What can hang from each mark:
fazo: musis
musis: fazo ziguz
vimulu: fazo ragim solu
rilu: solu
ragim: ginir vimulu
ginir: fazo ragim
sepi: solu
solu: rilu sepi vimulu

Every row comes from one small tree of marks. The marks that hang from a mark follow it in brackets, in alphabetical order. Every link used is in the known rows. Which tree was each row made from?
In the rows, 128 means zero.
Known rows:
ginir[fazo ragim[vimulu[solu]]]: [120 115  79 105 133 146 116 123 151 133  99  63  80 170 126 143  79 107
  97 181 146 106 129 155]
ragim[ginir vimulu[fazo[musis[ziguz]]]]: [106 108 120 130 114 128 134 131 154 168  79  70 123 140 141 148  44 120
 131 152 170  80 151 161]
rilu[solu[sepi vimulu[fazo]]]: [ 83  96  66 134 141 113 150 119 121 145 107  97  96 145 121 197 104  94
 123 164 166  87 148 133]
sepi[solu[vimulu]]: [117 105  53 121 149 152 136 147 157 127 119  89 113 107 117 137 103  97
 116 167 167 112 119 129]
solu[rilu sepi vimulu[ragim[ginir]]]: [124 106  35 102 151 114 120  88 131 163 112 118  58 112 144 188 128  87
 112 187 148 115 138 144]
solu[rilu sepi vimulu[fazo ragim]]: [120 101  65 119 150 125 130  74 120 161 110 117  61 132 155 181 123  98
 134 177 148 115 160 157]
vimulu[fazo[musis[ziguz]]]: [107 107 126 149 133 124 141 125 164 140  81  80 126 134 159 126  56 106
 137 169 182  79 160 162]
sepi[solu[rilu vimulu[ragim[ginir]]]]: [129  98  25 111 168 154 115 104 147 149 118 101  75  92 130 153 120  93
 125 181 152 125 126 125]
solu[rilu sepi vimulu[ragim]]: [136 110  46 109 146 117 122  93 133 147 113 116  51 113 153 177 137  93
 116 191 149 119 150 148]
rilu[solu[vimulu[ragim]]]: [114  99  35 127 135 138 120 134 143 119 119  87  81 107 124 150 134  95
 102 193 168 108 147 122]
ragim[ginir[fazo] vimulu]: [ 97 126  98  98 139 108 118 124 150 157 109  72 135 166 105 153  68 131
  99 140 140 113 122 158]
rilu[solu]: [ 95 111  75 132 143 123 130 145 154 123 110  81 108 133 115 150  90 106
 108 179 170  97 139 130]
musis[fazo ziguz]: [ 99 121  96 142 160 129 128 134 169 132 119  68  98 129 138 102  61 123
 113 169 168  82 169 148]
fazo[musis]: [119 105 107 123 126 122 132 132 170 120  90  98 129 130 143 141  87 103
 111 182 180 100 134 159]
solu[rilu sepi]: [117 121  85 114 155 105 131 102 145 151 102 110  76 141 146 176  92 102
 122 177 151 107 143 156]
vimulu[ragim[ginir] solu]: [115  94  45 113 146 144 123 119 149 137 110  90  76 138 141 140  86  85
  98 215 174 112 124 147]
ginir[fazo[musis] ragim]: [120 115 107 124 137 119 119 109 170 118  92  84 127 143 137 133  94  99
 105 173 163  93 126 159]
ragim[ginir vimulu]: [109 117  85 100 120 133 119 140 150 159 110  81 113 136 109 150  72 127
 100 156 154 114 125 153]
musis[fazo]: [ 94 107  98 125 158 134 126 123 160 124 128  87 112 142 126 122  78 128
 103 164 166 102 151 152]
ginir[fazo[musis[ziguz]] ragim[vimulu]]: [134 131 109 128 117 122 117 130 171 138  82  56 106 139 139 123  75 116
 113 164 157  80 147 156]
sepi[solu[rilu vimulu]]: [123 106  54 117 168 149 126 121 155 136 109  98  92  98 132 151 106 100
 132 169 152 121 134 132]
ragim[vimulu]: [120 122  96 107 117 137 122 145 152 142 111  81 106 140 119 140  80 132
 104 158 155 116 136 156]
musis[ziguz]: [114 131  88 135 142 123 129 146 166 141 106  71 104 120 142 106  66 108
 117 179 167  93 151 151]
ginir[fazo[musis[ziguz]] ragim]: [124 128 104 140 140 113 122 119 178 127  84  66 114 132 149 112  76  95
 114 178 164  74 145 155]

Which tree is each row?
[100  85  65 123 150 151 130 102 137 150 108  91  86 157 143 146  72  90
 115 199 173 110 135 156]
vimulu[fazo ragim[ginir] solu]
[101  93  47 135 137 122 140 109 117 144 118 100  76 143 126 187 124  90
 120 181 169  92 151 130]
rilu[solu[sepi vimulu[fazo ragim]]]
[100  92  62 117 139 143 123 101 131 156 120  99 107 120 129 145 105 102
 114 168 160 117 140 153]
solu[vimulu[fazo ragim[ginir]]]
[107  79 112 128 154 137 136  93 154 132  65 103  88 154 179 171  67  92
 143 195 173 103 156 168]
vimulu[fazo[musis] solu[rilu]]
[130 119 112 110 115 127 115 118 163 131  90  74 117 154 126 143  93 118
 103 158 152  97 128 160]
ginir[fazo[musis] ragim[vimulu]]
[120  93 109 134 128 138 130 103 153 131 100 101 118 141 152 137  96 105
 125 182 181 103 148 163]
vimulu[fazo[musis] ragim]
[101  95 123 113 110 132 130 120 147 158  85  89 136 150 128 169  63 126
 122 147 168 100 134 165]
ragim[ginir vimulu[fazo[musis]]]
[128 102  97 110 121 140 122 121 162 123  76  72  92 166 141 157  83  99
 102 186 164  96 128 159]
ginir[fazo[musis] ragim[vimulu[solu]]]
[ 86  86  46 130 143 139 125 110 127 149 116  89  97 122 118 165 111  97
 115 174 167 101 144 128]
rilu[solu[vimulu[fazo ragim[ginir]]]]
[ 97  91  91 104 149 148 126  98 133 172  85  85  75 161 144 180  52 116
 132 167 147 118 147 164]
ragim[ginir vimulu[fazo solu[rilu]]]
[117  98  73 119 153 145 116  82 133 149 111 106  79 117 154 146 117 108
 135 175 146 127 166 158]
solu[rilu vimulu[fazo ragim]]
[114  82  91 131 160 150 139 101 152 136  83 107 113 113 151 169  98  98
 153 160 165 106 143 143]
sepi[solu[rilu vimulu[fazo[musis]]]]
[139 101  35 117 165 158 117 111 150 135 119 100  69  96 138 142 127  96
 128 184 153 127 138 129]
sepi[solu[rilu vimulu[ragim]]]
[ 92 108 106 109 124 140 128 121 136 171 108  81 123 155 112 155  59 133
 117 139 152 110 134 161]
ragim[ginir vimulu[fazo]]
[112 102  70  95 143 141 117 117 147 158  88  86  63 143 142 175  67 111
 115 185 149 119 138 154]
ragim[ginir vimulu[solu[rilu]]]
[122  93  57 125 169 165 124  92 137 146 117 100  81 114 142 147 114 102
 147 170 152 124 148 138]
sepi[solu[rilu vimulu[fazo ragim]]]
[116 105  68 114 160 116 139 104 144 143  89 107  50 153 160 188  82  84
 120 205 160 105 143 155]
vimulu[solu[rilu sepi]]
[104  98  17 119 137 112 131 122 127 145 120 100  70 120 114 194 129  80
  97 192 169  95 129 118]
rilu[solu[sepi vimulu[ragim[ginir]]]]
[ 97 108 108 115 148  94 130 110 169 133  86  91 157 154 131 154  73 102
 104 163 165  98 118 160]
ragim[ginir[fazo[musis]]]
[114  92  68 128 143 136 144 101 127 146 107 100  64 176 153 169  87  84
 120 205 176 101 140 158]
vimulu[fazo ragim solu[sepi]]
[111 105  62  99 124 124 141 134 135 164  98  90  68 166 125 196  68  99
  98 186 165 100 119 150]
ragim[ginir vimulu[solu[sepi]]]
